In the rows, zero is written as 128.
Known rows, with every step that occurs:
kugod/sivog: [138 120 102 115 101 130 117 104 115 149 122 135 122 133 119 119 114 113
 149 149 137 172 137 108 149  59]
zasil/domo/kugod/sivog: [122 170 109 110 129 135 110 102 119 153 142 114 148 120 112  95 120 120
 124 133 164 173  89 135 165  44]
domo/kugod/moleg/ketot: [117 160 125 128 200 120 107  92 101 142  85 108 117 115  87 151 107 114
  93  90 163 147  86 158 187  68]
zasil/domo/kugod/moleg/ketot/ladu: [111 126 122 125 196 148  92 111 124 147 114 104 155 129 100 171 108 126
  74  84 160 153  34 200 168  18]
fufo/zozu/ladu/ketot/moleg/kugod: [ 91 130 134 162 170 106 108  98 103 144 124 130 126  93 154 179 103  94
  94 101 161 124 118 122 165  52]
moleg/kugod: [132 125 127 134 182 101 157  92 114 147 126 133 121 129 107 125 107 140
 131 107 146 143 140 129 164  69]
fufo/zozu: [ 95 136 129 126 105 114 121 105 118 149 110 166 130 119 112 146 109 103
 114 132 148 146 106 142 173  95]
zozu/ladu/ketot/moleg: [113 126 111 144 157 132  62 112 107 147 133 127 147 103 160 153 117 106
  99 143 129 146 114 115 123  33]
moleg/ketot: [116 119 119 112 152 129 109  92 112 166 102 131 135 114 101 158 117 116
 114 109 151 162 107 149 155  64]
moleg/kugod/fufo/zozu/ladu/ketot: [121 145 133 144 162 119 111 112 136 141 123 125 115  71 139 181 112  90
  96  73 145 153 116 116 196  52]
moleg/ketot/ladu: [112  84 117 126 166 137 100 105 133 162 108 134 145 131 109 176 112 124
 112 116 133 171  83 170 137  32]
zozu/ladu/ketot/moleg/kugod/domo/zasil: [104 131 115 184 195  89 115  96 104 145 167 123 126 119 136 163 115 123
 114  91 142 137 120 135 154  11]
fufo/zozu/ladu/ketot/moleg/kugod/domo: [ 76 135 134 153 176 108 102  98 109 145 128 150 120  94 141 194  96  75
  84  67 159 120 108 136 178  34]
kugod/moleg: [136 121 114 123 142 124 118 114 104 129 108 138 119 141 111 145 106 125
 110 124 134 139 118 133 163  72]
zasil/domo/kugod/fufo: [143 186 138 122 160 136 101 117 135 137 142 118 149 112 112 109 120 119
  95 121 141 168  54 151 183  48]
ladu/ketot/moleg: [126 143 117 149 150 133  81  95 106 140 123 145 147 105 133 135 113 114
  96 144 130 146 107 125 135  42]
zozu/ladu/ketot: [111 135  95 119 147 134  73 110 124 162 135 127 154  84 134 145 125 118
 103 116 126 158 128 120 133  44]
sivog/kugod: [113 124 130 123 149 103 130  87 110 135 115 140 159 126 110 121 101 121
 108 139 137 159 140 140 149  75]
ladu/zozu: [ 94 132 104 134 112 111  91  92 109 126 128 172 143 118 106 136 113 120
 114 127 117 161 114 125 143  78]
fufo/kugod/domo/zasil: [121 153 126 139 174  71 149 109 123 120 158 147 113 147  90 134 110 146
 124 119 166 137 102 163 170  78]
pegiz/kugod/fufo/zozu/ladu/ketot/moleg: [118 158 136 175 158  84  73 132 136 130 102 123 121  93 174 177 103  64
 100 124 141 148  64 110 159  40]
kugod/fufo: [159 136 131 125 135 127 109 121 128 134 122 140 121 125 120 134 114 113
 120 138 117 168 104 122 167  62]
sivog/kugod/pegiz: [124 144 121 152 149 108 138  85 108  96  96 143 154 150  85 133 102 130
 128 122 136 146 133 119 180  96]
fufo/zozu/ladu/ketot/moleg: [ 85 133 124 150 125 125  66 111 107 148 118 147 140  94 159 176 112  82
  88 133 145 133  98 127 148  53]
zasil/domo: [123 126 115 105 122 137 110 111 119 159 145 140 166 128 116 125 121 130
 105 127 145 153  92 152 148  51]
zasil/domo/kugod/moleg/ketot: [116 160 125 112 183 139 102  96 104 152 108 100 143 112  91 154 114 119
  74  78 178 143  55 178 185  49]

Rows:
[131 127 116 137 187  82 125 106 115 144  70 106 115 129 107 167 103 109
 114  86 161 144  87 144 160  60] -> pegiz/kugod/moleg/ketot
[105 137 110 149 129  94 130 103 117 152 154 160 131 146  95 132 122 130
 129 121 127 158 105 156 159  56] -> kugod/domo/zasil
[108 152 113 130 170  68 124 112 136 149 110 150 129 135 106 130 101 106
 125  97 141 150  92 136 148  53] -> pegiz/kugod/domo
[147 107 128 152 157 109 146  92  92 131 123 119 100 151 140 131  98 117
 153 142 157 148 143  97 157  42] -> ketot/moleg/kugod/sivog
[116 143 134 147 142  69 110 142 146 138 102 125 112 118 152 166 105  77
 126 120 143 157  78 117 170  71] -> pegiz/kugod/fufo/zozu/ladu
[114 133 119 162 176  77 171  90 114 147 158 144 115 144  90 133 114 141
 137  90 143 148 125 153 178  51] -> moleg/kugod/domo/zasil
[ 86  75 116 145 161 117  89  83 104 106  90 143 154 126  98 205  87 110
  76  87 121 164  95 171 150  39] -> sivog/kugod/moleg/ketot/ladu/zozu
[ 82 139 106 127 116 129  77 110 127 161 121 148 146  75 135 167 119  93
  93 108 142 150 113 131 161  69] -> fufo/zozu/ladu/ketot
[118 138 138 154 127 132  59 126 120 130 118 139 123  89 166 187 111  70
  85 131 131 149  82 116 170  46] -> kugod/fufo/zozu/ladu/ketot/moleg
[151 166 123 143 176 101 143 109 121  81 107 138 117 155  85 140 102 151
 139 118 169 122 109 118 189 113] -> fufo/kugod/pegiz
[127  75 116 131 170 140 100 113 118 145  94 125 127 142 108 196 103 121
 100 101 135 155  82 170 154  30] -> kugod/moleg/ketot/ladu
[144 163 119 195 194 119 127  81 102  98 104 133 127 130 108 150 106 135
 125  92 144 125 118 102 182  59] -> ladu/ketot/moleg/kugod/pegiz
[138 137  99 135 133  78 132 111 130 148 103 119 118 137 126 110 107 112
 163 142 147 173 120 100 139  56] -> pegiz/kugod/sivog
[143  93 133 121 215 118 120 120 125 111  99 112 110 144 105 200  91 137
  95  97 173 133  77 180 163  48] -> fufo/kugod/moleg/ketot/ladu
[ 97  78 102 144 144 135  74 100 112 120 100 149 133 130 101 208 101 116
  90  88 116 159  75 163 148  35] -> kugod/moleg/ketot/ladu/zozu
[134 119 144 158 190  99 145  92  94 131 126 131 118 145 133 133  98 129
 126 133 153 130 127 123 154  57] -> ketot/moleg/kugod
[ 91  97 100 148 121 121  80 106 128 123 135 173 151 132 115 153 107 131
 115 134  97 170  91 143 126  48] -> ketot/ladu/zozu
[145 117 114 129 148 114 158  92 111 145 125 121 104 133 116 123 107 127
 157 117 154 162 158 103 167  54] -> moleg/kugod/sivog
[144 187 139 139 177 115 106 112 132 128 120 125 119 113 108 107 113 116
 113 135 130 170  83 130 181  70] -> domo/kugod/fufo
[117 147 126 152 200 114 116  84 107 135 131 149 126 108 117 151  98 108
  92  75 146 131 115 134 163  18] -> ladu/ketot/moleg/kugod/domo
[140 154 156 173 165 117 120  99 116 119 111 142 108  90 140 170 101  86
  89 100 147 141  92 122 197  49] -> ladu/ketot/moleg/kugod/fufo/zozu
[136 115 108 151 168 123 103  97 101 143 134  99 116 107 160 153 109 107
 133 119 150 152 150  87 143  13] -> zozu/ladu/ketot/moleg/kugod/sivog
[131 146 113 189 198 120 110  96 102 107 117 115 128 127 131 169 108 127
 128  91 143 122 125  92 170  51] -> zozu/ladu/ketot/moleg/kugod/pegiz
[121 125 148 140 157 102 135 123 129 135 124 125 100 113 142 179 104  93
 120  96 149 147 116 119 198  69] -> moleg/kugod/fufo/zozu/ladu
[105 129 122 147 207 111  98  98 108 146 141 130 128 106 139 173 101 102
  96  75 145 129 124 125 152   8] -> zozu/ladu/ketot/moleg/kugod/domo
[117  71 130 132 185 125 116  95 111 126  86 118 149 141 105 193  91 117
  84 100 142 159 100 179 154  31] -> sivog/kugod/moleg/ketot/ladu
[155 136 118 107 147 106 137 110 121 119 125 122 104 134 116 124 102 130
 144 146 178 152 135 115 160  76] -> fufo/kugod/sivog
[ 83 131 110 139 170 141  67  97 116 125 120 128 163 116  93 182 105 121
  64  71 142 159  25 191 163  23] -> zasil/domo/kugod/moleg/ketot/ladu/zozu
[105 122 119 158 137 120 110  97 102 142 122 119 110  99 162 173 104  81
 122 111 167 143 137  98 168  34] -> fufo/zozu/ladu/ketot/moleg/kugod/sivog
